Each row comes from the steps of one walk. Every step used is in the known rows, and no mark comes twice. Write the walk behind each row, first mark first.
In the rows, 128 means zero.
Known rows:
l, e, n: [106 131 99 127 134 104 123 132 110 122 158 143 132 114 148 113 101 92 120 151 106 123 128 167 112 127 133 134 136 128 124]
b, k, z: [115 124 109 145 122 101 133 132 124 112 162 124 124 125 137 119 103 99 136 142 102 200 114 140 125 119 144 121 129 155 139]
a, h, n, t: [144 135 89 143 133 115 134 129 74 100 151 132 120 110 129 115 111 119 136 125 105 119 129 137 101 126 123 158 135 187 119]
l, m, w, k: [105 144 117 152 122 116 112 108 168 112 148 143 104 150 122 114 120 91 120 146 120 167 89 146 142 95 135 139 126 115 137]
w, m: [96 132 110 152 135 114 123 132 95 110 151 137 106 118 144 117 107 107 122 138 110 161 131 154 132 116 139 118 135 132 122]
h, b, k: [113 123 109 149 125 114 132 141 102 118 154 127 104 127 147 115 107 105 129 141 93 162 107 149 124 116 139 97 162 164 132]
t, a, e, n, h, b: [128 162 80 142 137 137 129 153 26 123 133 137 120 125 142 119 111 95 127 159 94 135 129 167 108 116 95 93 135 158 133]
a, e, n, h, b: [125 136 84 147 131 117 121 151 45 122 148 131 118 122 140 118 109 90 122 144 99 130 133 171 115 112 111 86 136 168 145]
a, e, l, m, w, k, z: [100 161 120 137 117 107 112 127 140 111 155 157 109 159 104 112 124 87 121 135 132 185 105 129 148 80 128 140 89 142 147]
e, l, m, w, k: [109 143 118 131 124 121 117 108 170 116 142 149 99 143 115 111 121 97 116 137 133 169 95 155 145 86 135 152 124 102 134]
k, b: [110 117 106 142 131 112 129 134 102 108 154 122 122 123 137 129 108 107 134 143 102 134 119 157 131 132 138 136 151 134 125]
h, a, e, l: [102 169 121 132 132 103 145 120 114 119 146 126 120 118 127 109 115 106 120 131 119 135 141 141 114 104 121 135 150 162 94]
e, n, h, b: [135 120 78 139 132 129 122 146 70 121 144 121 119 116 142 121 103 95 122 143 100 126 125 200 114 121 119 92 142 129 145]
z, k, b: [120 113 107 152 133 110 132 134 109 102 157 120 120 120 144 124 101 91 137 137 97 155 116 153 128 130 140 129 163 147 145]
w, m, l, e, a, t: [118 178 116 105 141 108 111 147 80 111 154 150 101 126 144 115 111 104 128 151 102 151 147 88 144 129 103 99 167 167 103]
l, e, a: [112 143 122 110 132 100 121 127 124 118 158 153 124 126 143 118 104 101 121 149 103 124 132 117 118 122 134 143 148 148 114]
t, a, h, b, k: [121 149 93 142 132 136 143 155 56 108 144 131 102 128 147 116 105 104 145 149 88 174 121 146 114 113 124 119 159 177 119]
m, w, k: [114 136 110 150 124 103 117 105 153 109 149 137 104 140 128 117 113 90 126 144 121 182 100 154 133 110 137 136 151 118 129]
a, e, n: [97 146 104 145 131 105 124 129 75 122 149 141 122 114 137 113 108 87 121 152 108 167 134 161 112 114 119 123 139 174 119]
t, a, e, l, m, w, k: [102 188 121 133 128 131 122 115 122 117 131 163 100 151 116 108 128 95 122 153 128 176 101 124 141 83 109 153 115 131 123]
m, l: [125 144 108 142 133 101 127 123 86 118 149 112 109 121 135 122 108 110 131 151 103 172 129 139 131 130 124 126 153 113 102]
t, a: [111 153 109 142 138 129 132 122 91 117 134 133 120 121 143 119 105 112 131 159 100 167 123 157 114 124 121 144 150 127 104]
z, k: [119 128 113 157 135 109 127 122 117 110 151 125 115 116 145 114 98 90 126 137 101 187 120 154 116 120 141 126 164 144 135]
a, e: [100 147 119 155 130 97 123 126 82 118 152 136 117 123 136 115 111 100 123 147 104 170 130 130 118 112 125 124 144 165 114]
t, a, h: [115 156 99 139 138 131 134 134 60 106 139 131 116 117 139 122 103 105 139 154 100 179 138 158 111 118 124 154 144 139 100]
h, n, t, a: [141 156 95 139 138 132 141 120 83 111 131 136 127 115 135 113 114 131 133 144 101 115 110 135 100 136 102 156 135 164 109]
m, l, e, n, h: [147 143 80 122 138 98 125 132 79 123 156 120 127 110 146 121 107 96 127 155 104 119 133 143 123 134 115 116 137 92 132]
e, z: [108 126 106 141 111 109 131 130 111 112 158 135 113 129 141 116 101 104 121 142 105 167 141 161 122 123 131 158 154 139 117]
l, e, n, t, a, h: [114 166 81 121 140 127 129 144 56 109 144 154 130 109 146 109 101 107 140 146 104 124 119 143 103 132 119 147 132 169 116]
m, l, e, z, k: [132 142 102 135 117 88 132 141 103 108 176 131 108 133 152 109 98 90 127 144 94 153 144 112 129 134 125 147 163 127 128]
a, h, b, k: [118 127 98 148 127 117 134 154 75 107 159 126 101 125 143 117 105 99 139 134 92 173 125 148 119 109 141 110 158 182 131]
k, z: [107 126 107 144 126 105 121 133 108 111 157 126 130 131 131 123 101 102 128 142 106 178 128 162 122 122 138 130 123 131 128]
t, a, e, l, m, w: [108 177 126 133 132 126 121 119 116 118 131 157 105 134 123 112 128 104 127 153 114 158 110 139 117 87 107 156 111 143 117]
w, m, l, e, n, t: [106 153 87 128 138 103 120 147 63 114 159 144 112 110 148 108 110 112 129 137 111 114 120 118 138 139 120 99 125 139 127]

Which walk is each row?
[110 163 90 123 139 124 128 134 82 119 140 154 135 111 149 107 104 111 131 150 104 115 106 141 108 139 116 136 132 147 119]	l, e, n, t, a
[116 136 123 131 128 118 114 108 166 117 142 144 104 129 123 115 120 103 120 139 119 151 105 170 121 92 132 153 119 118 129]	e, l, m, w
[107 178 83 122 144 123 127 150 44 114 144 148 113 111 150 108 111 115 135 153 108 116 119 116 131 143 105 110 125 132 115]	w, m, l, e, n, t, a
[117 156 88 142 136 142 129 158 33 103 137 137 109 126 140 116 105 122 143 132 94 137 116 148 112 125 122 122 145 183 112]	n, t, a, h, b
[136 173 102 126 139 127 144 125 56 115 129 152 120 114 124 107 122 132 129 137 114 123 126 116 105 121 93 160 127 186 104]	h, n, t, a, e, l
[118 162 124 106 135 110 112 132 118 117 150 155 123 127 142 114 104 100 124 149 99 147 136 114 118 123 117 123 176 182 106]	l, e, a, t
[99 179 123 130 135 137 131 127 79 124 130 153 112 130 127 110 119 114 121 153 112 161 123 129 128 93 109 152 116 146 103]	t, a, e, l, m
[104 178 112 152 135 119 129 130 56 113 134 145 120 122 137 110 114 119 135 144 103 158 109 106 115 124 111 126 138 188 107]	n, t, a, e
[111 156 90 133 137 139 132 125 73 118 128 140 126 106 141 111 104 112 134 152 107 153 102 169 108 136 115 132 142 160 113]	e, n, t, a
[123 148 108 131 134 88 124 131 95 119 161 124 118 127 143 118 108 107 129 151 99 130 130 115 130 133 127 132 148 104 107]	m, l, e
[121 151 90 123 135 97 123 135 81 120 156 133 123 112 143 110 107 108 131 142 107 117 114 124 122 144 121 118 138 139 118]	m, l, e, n, t
[100 152 100 148 131 107 122 130 66 118 145 145 123 111 136 108 111 102 127 138 110 153 115 139 113 122 123 113 135 202 123]	a, e, n, t
[129 134 80 146 122 110 128 162 55 118 161 129 124 129 138 118 108 82 132 142 97 166 125 150 118 111 118 70 118 189 169]	a, e, n, h, b, k, z
[113 161 80 132 139 141 132 135 48 107 132 140 123 103 138 114 103 107 142 146 108 160 120 169 103 129 119 144 137 179 112]	e, n, t, a, h
[105 171 116 129 138 122 136 128 65 122 131 148 114 119 132 114 113 111 126 150 113 173 136 137 118 108 110 149 138 143 98]	t, a, e, l
[133 160 80 143 133 134 140 152 37 123 137 136 115 120 149 114 113 90 134 162 92 156 117 145 110 113 100 83 142 183 145]	t, a, e, n, h, b, k
[101 187 119 133 135 138 129 129 71 121 126 157 115 125 125 105 123 128 126 138 116 148 104 109 129 101 110 142 112 176 110]	n, t, a, e, l, m
[112 159 114 109 138 98 121 142 91 113 162 148 103 125 144 119 110 106 125 152 106 128 144 88 141 127 123 119 139 131 110]	w, m, l, e, a
[142 166 102 140 136 124 132 119 121 112 137 103 128 113 138 117 109 103 130 135 103 140 126 156 106 121 107 99 184 152 111]	n, h, a, t
[109 144 105 146 137 106 124 135 74 112 151 123 97 121 140 120 111 110 129 147 109 169 135 132 143 126 126 111 141 113 111]	w, m, l
[131 166 76 123 140 104 137 140 91 115 159 113 123 108 148 115 112 95 125 145 110 82 141 137 123 129 110 97 133 99 124]	w, m, l, e, n, h, a
[115 169 116 139 134 119 133 120 130 114 140 112 123 120 137 111 107 105 128 138 102 150 129 158 108 123 115 113 189 173 91]	h, a, t
[110 150 107 135 138 94 121 143 80 112 164 136 105 125 148 116 111 109 126 144 105 132 140 108 142 127 126 111 132 102 115]	w, m, l, e
[97 156 126 137 130 117 124 126 97 124 145 150 111 127 125 110 120 108 115 139 117 156 126 131 133 89 124 139 116 153 116]	a, e, l, m
[116 162 96 141 138 132 132 136 57 103 136 136 117 113 137 116 106 120 144 138 103 163 119 136 109 126 127 148 144 171 106]	n, t, a, h
[103 171 115 149 136 117 131 130 63 118 138 141 119 126 139 116 111 107 129 160 100 173 129 127 114 116 112 135 142 160 103]	t, a, e
[135 146 99 145 134 112 141 114 126 114 146 101 129 113 138 120 110 104 126 137 107 118 123 158 105 118 126 121 157 117 117]	n, h, a
[132 172 94 141 116 122 144 139 53 107 145 154 120 130 135 107 117 125 130 145 100 120 138 111 102 130 91 172 133 208 110]	h, n, t, a, e, z
